Known rows, with every step that occurs:
mifu/rerovon/nota/safonep/bodal/buka: [ 3.12 -0.97  2.00 -5.50  0.43  2.53 -2.10  0.86  1.02  0.14 -2.45 -0.64
  1.40  0.58  1.02 -1.02  0.75 -0.23  1.21 -1.86 -1.11]
rerovon/nota/vifo/safonep/bodal: [ 0.11 -2.58 -0.24 -3.97 -1.13 -0.20  0.16  1.60  2.00 -0.14 -3.75  1.00
  1.90  0.23  2.52 -0.41 -0.19  3.39  0.99 -2.33 -0.67]
buka/gelo/rerovon/nota/vifo: [-2.40  1.00 -1.11 -1.23  3.30  0.37 -0.63  3.54  3.04  0.28 -1.97  1.53
  1.33  1.03 -0.01  4.38  0.25  3.87  3.36 -1.47 -0.79]
mifu/gelo/rerovon/nota/safonep: [ 0.75  0.98  2.18 -2.24  2.16  0.40 -1.82  1.33  1.01 -0.76 -2.24 -0.16
  1.96 -2.60  0.47  1.86  1.08  3.37  3.36 -1.63 -1.25]
gelo/rerovon: [ 0.69  0.41 -0.99  0.45  0.92  0.66  0.56 -0.17  0.65 -0.37 -0.58  0.62
  0.63 -0.83 -0.93  1.84 -0.84  0.69  0.87  1.12  0.81]
nota/rerovon/mifu/gelo: [ 0.48  3.56  2.56 -2.15 -0.55 -0.65  1.09  1.83  0.24 -2.62  0.23 -1.11
  2.94 -3.27  0.27  2.39 -0.35  2.53  3.87 -0.86 -1.51]
safonep/bodal/buka/gelo/rerovon/nota/vifo: [-1.20 -0.87 -0.15 -3.16  2.06  2.39 -2.27  3.91  4.19  0.48 -2.40  2.71
  2.22  2.58 -0.45  1.92  0.02  1.21  3.97 -1.45  0.47]
vifo/nota: [ 1.24  0.32 -1.37 -0.76 -1.01  0.49 -0.27  0.77  1.52  0.55 -2.49  1.08
  1.12  1.49  0.24  1.50 -0.26 -1.19  0.60 -0.34 -0.62]
vifo/safonep/bodal/buka/gelo: [ 1.11 -2.39 -0.17 -3.16  0.91  1.16 -2.04  2.50  1.38  0.98 -4.12  1.88
  1.09 -0.19 -0.53 -4.24  1.80 -1.25  3.89 -2.20  0.73]
gelo/rerovon/nota/safonep: [ 1.24  0.10  0.08 -2.73  1.43  0.98 -0.30  0.57  1.09  0.23 -2.46 -0.54
  1.48 -0.40  0.46  1.76  0.09  1.92  1.05 -1.08 -1.35]
vifo/nota/safonep/bodal/buka/gelo/rerovon: [ 2.45 -1.41 -0.82 -4.32  0.92  3.62 -2.13  3.65  3.42  0.94 -4.98  2.97
  3.20  1.90 -1.03 -1.26  1.89 -0.70  4.09 -1.89  0.23]
mifu/rerovon/nota/safonep/bodal/buka/gelo: [ 1.29 -0.53  1.78 -5.48  2.66  2.39 -3.40  3.52  1.45  0.68 -3.09 -0.06
  1.58  0.87  0.57 -1.81  2.34  0.48  4.07 -3.35 -0.89]
mifu/rerovon: [ 1.30  1.21 -0.10 -0.43  1.19  0.15  0.38 -0.27 -0.62 -0.70 -0.04 -0.61
 -0.34 -1.47  0.11  1.50 -0.07  1.15  0.45  0.22 -0.18]
buka/bodal/safonep: [ 2.73  0.06  0.03 -0.11  2.15  0.66 -1.95  1.25  0.24  0.68 -1.60 -2.03
 -0.48 -0.79 -0.63 -2.04 -1.27 -0.19  0.88 -0.55 -0.29]
safonep/bodal: [-0.28 -1.70  0.57 -1.02 -1.21  0.61 -0.85  1.25  0.29 -0.34  0.03  0.50
  1.23  0.71  0.78 -2.90  0.03  0.25  1.06 -0.48  1.98]
rerovon/mifu/gelo/buka/bodal: [ 0.28  4.56  4.38  0.49 -0.39  1.45 -2.19  2.32  1.47 -0.51 -1.37 -2.65
  3.06 -1.49  0.43 -1.15 -0.46 -0.91  2.51 -2.67 -1.06]
safonep/bodal/buka/gelo/mifu/rerovon: [ 0.60  0.93  0.71 -0.84  1.65  2.32 -1.08  2.97  2.75 -0.90 -0.59 -0.82
  2.77 -0.10 -1.12 -1.00  0.67 -1.29  4.09 -2.26  0.67]
gelo/mifu/rerovon/nota: [ 0.58  2.77  0.32 -0.03  1.10  0.17  0.48  0.75  1.99 -1.01 -0.58 -3.32
  2.25 -0.88  0.62  3.54 -1.32  0.14  1.64 -1.84 -1.53]
bodal/buka/gelo/mifu/rerovon/nota/vifo/safonep: [ 1.27  1.86 -0.67 -2.84  2.92  0.93  0.90  2.16  4.21 -0.30 -4.32 -0.76
  2.30 -1.25 -0.11  4.37  0.37  1.59  2.99 -3.69 -3.92]
buka/gelo/rerovon: [-1.15  0.88 -1.19  0.51  3.14  0.47 -0.77  2.54  1.13  0.21 -1.21  1.19
  0.75 -0.51 -1.40  0.99  0.77  1.39  3.79 -0.41  1.07]
rerovon/mifu/gelo/buka/bodal/safonep: [ 3.09  3.91  4.13 -0.54  1.55  1.85 -2.09  1.32  1.80 -0.06 -2.00 -3.13
  1.49 -2.96 -0.49 -1.68 -0.39 -0.80  2.87 -2.66 -1.79]
mifu/gelo/buka: [-0.12  1.82  2.91  0.47  0.24  1.44 -2.03 -1.17  0.35 -0.17 -0.07  0.60
  1.58 -2.07 -0.41  0.02  1.59 -0.51  0.47 -0.77 -0.15]

Rows:
[ 0.68 -2.95 -0.56 -2.91 -1.51  0.06  1.59  0.74  1.10 -0.72 -2.60  1.82
  1.48 -0.86  1.74 -1.59  0.37  3.90 -0.05 -1.35  0.05] | nota/vifo/safonep/bodal
[ 1.09 -2.23 -1.39 -3.34  1.50  1.96  0.02  2.42  3.17  0.00 -4.32  3.65
  1.91 -0.54 -0.88 -0.20  0.92  2.38  3.28 -1.27  0.39] | nota/vifo/safonep/bodal/buka/gelo/rerovon
[-0.17  2.55  0.03 -0.69  0.80  0.33  2.04  0.94  3.05 -1.66 -0.09 -2.17
  2.35 -0.33  1.17  5.73 -1.36  3.05  0.14 -1.93 -2.71] | gelo/mifu/rerovon/nota/vifo
[ 3.10  0.99  0.92 -0.07  1.64  2.71 -2.45 -0.68  0.74  1.43 -2.00 -1.78
  0.57 -0.61 -1.06 -2.09 -0.67 -2.06 -1.02 -0.74 -0.52] | gelo/buka/bodal/safonep
[ 1.71  0.19  1.42 -2.94  1.74  2.96 -0.52  2.93  2.31 -0.93 -1.34 -1.20
  3.32 -0.65 -0.54 -2.22  2.14  0.43  3.15 -3.46 -0.79] | nota/safonep/bodal/buka/gelo/mifu/rerovon
[ 2.27  0.08  0.00 -3.66  1.06  1.52  0.40  3.53  3.25  0.06 -4.97  0.79
  2.15 -1.24 -0.95 -2.10  0.29 -0.68  6.21 -2.43  0.22] | vifo/safonep/bodal/buka/gelo/rerovon/mifu
[ 1.19  2.48  0.13 -0.47  0.07  0.35  2.44  1.05  1.90 -0.91 -0.84 -1.13
  1.02 -1.00 -0.43  2.19 -1.54  0.60  2.37 -0.22 -0.50] | gelo/rerovon/mifu
[ 1.24 -1.93  0.97 -1.92 -1.29  1.98 -1.59  0.34  1.14  0.23 -0.47  1.12
  0.87  1.48 -0.46 -2.49 -0.17 -2.64  0.60  0.07  1.24] | safonep/bodal/buka
[ 0.02  1.34  1.05 -1.94  2.12  2.08 -2.40  3.85  3.61 -0.22 -1.64 -1.61
  3.29  1.01 -0.31  0.22  0.12 -1.79  5.14 -3.30 -0.01] | safonep/bodal/buka/gelo/mifu/rerovon/nota
[-0.61  2.90 -0.05 -0.49  2.33  0.26  1.13  3.74  2.38 -0.38 -1.44 -0.51
  1.16 -0.67 -0.90  1.38  0.14  1.30  5.28 -1.71 -0.30] | buka/gelo/rerovon/mifu
[ 1.25 -1.72  0.52 -3.51  1.98  3.11 -1.80  2.81  1.87  0.36 -2.55  1.97
  2.12  0.45 -1.30 -2.75  2.06  0.52  3.43 -1.48  0.83] | nota/safonep/bodal/buka/gelo/rerovon
[ 0.78  5.15  3.70 -1.20 -0.87  1.70 -1.52  2.20  0.62 -1.63 -1.05 -2.37
  5.05 -2.44  0.17  0.78 -1.05  0.37  2.59 -1.57 -1.28] | nota/rerovon/mifu/gelo/buka/bodal
[ 0.15  1.31  1.11  0.87  1.62  0.02 -0.96  0.64  0.54 -1.38 -0.30  0.96
  1.09 -3.10 -0.88  1.85  0.08  2.11  3.29  0.51  0.93] | mifu/gelo/rerovon
[-0.66  2.84 -0.23  1.08  2.90  0.36  0.60  2.62  1.60 -1.15 -0.09 -1.96
  1.94 -1.64 -0.69  1.52  0.77  1.37  3.48 -2.35 -0.58] | buka/gelo/mifu/rerovon
[-0.52  0.28 -0.49 -2.91  1.82  0.13  0.74  4.25  3.58 -1.23 -3.83 -0.99
  3.82 -1.39  1.86  1.11  0.62  4.73  4.44 -4.75 -1.20] | buka/gelo/mifu/rerovon/nota/vifo/safonep/bodal
[ 1.56 -0.29 -0.48 -2.77  1.35  1.75  1.43  2.58  3.60 -1.33 -3.14  0.53
  3.08 -1.63 -0.12  0.32  0.98  2.31  2.94 -3.20 -1.22] | nota/vifo/safonep/bodal/buka/gelo/mifu/rerovon
[ 0.62  1.02  0.94 -2.39  1.11  2.24 -0.52  4.15  3.51 -0.12 -1.92  0.59
  2.05  0.84 -1.35 -1.11 -0.10 -1.37  5.87 -1.70  1.00] | safonep/bodal/buka/gelo/rerovon/mifu
[ 2.88  0.55  0.07 -3.68  0.69  3.43 -0.76  3.74  3.86 -0.40 -3.84 -0.15
  4.42  0.79 -0.34 -0.74  1.87 -0.79  3.73 -3.86 -1.39] | vifo/nota/safonep/bodal/buka/gelo/mifu/rerovon
[ 2.22 -3.09 -0.22 -3.83 -1.58  1.44  0.84 -0.11  1.99 -0.23 -3.14  2.47
  1.13 -0.01  0.53 -1.19  0.16  0.99 -0.51 -0.82 -0.64] | nota/vifo/safonep/bodal/buka
[ 3.60 -2.25  0.35 -4.76 -2.21  3.10 -1.34  1.07  2.18  0.76 -3.71  1.82
  2.44  2.39  0.36 -2.24  1.09 -2.13  0.29 -1.47 -0.83] | vifo/nota/safonep/bodal/buka
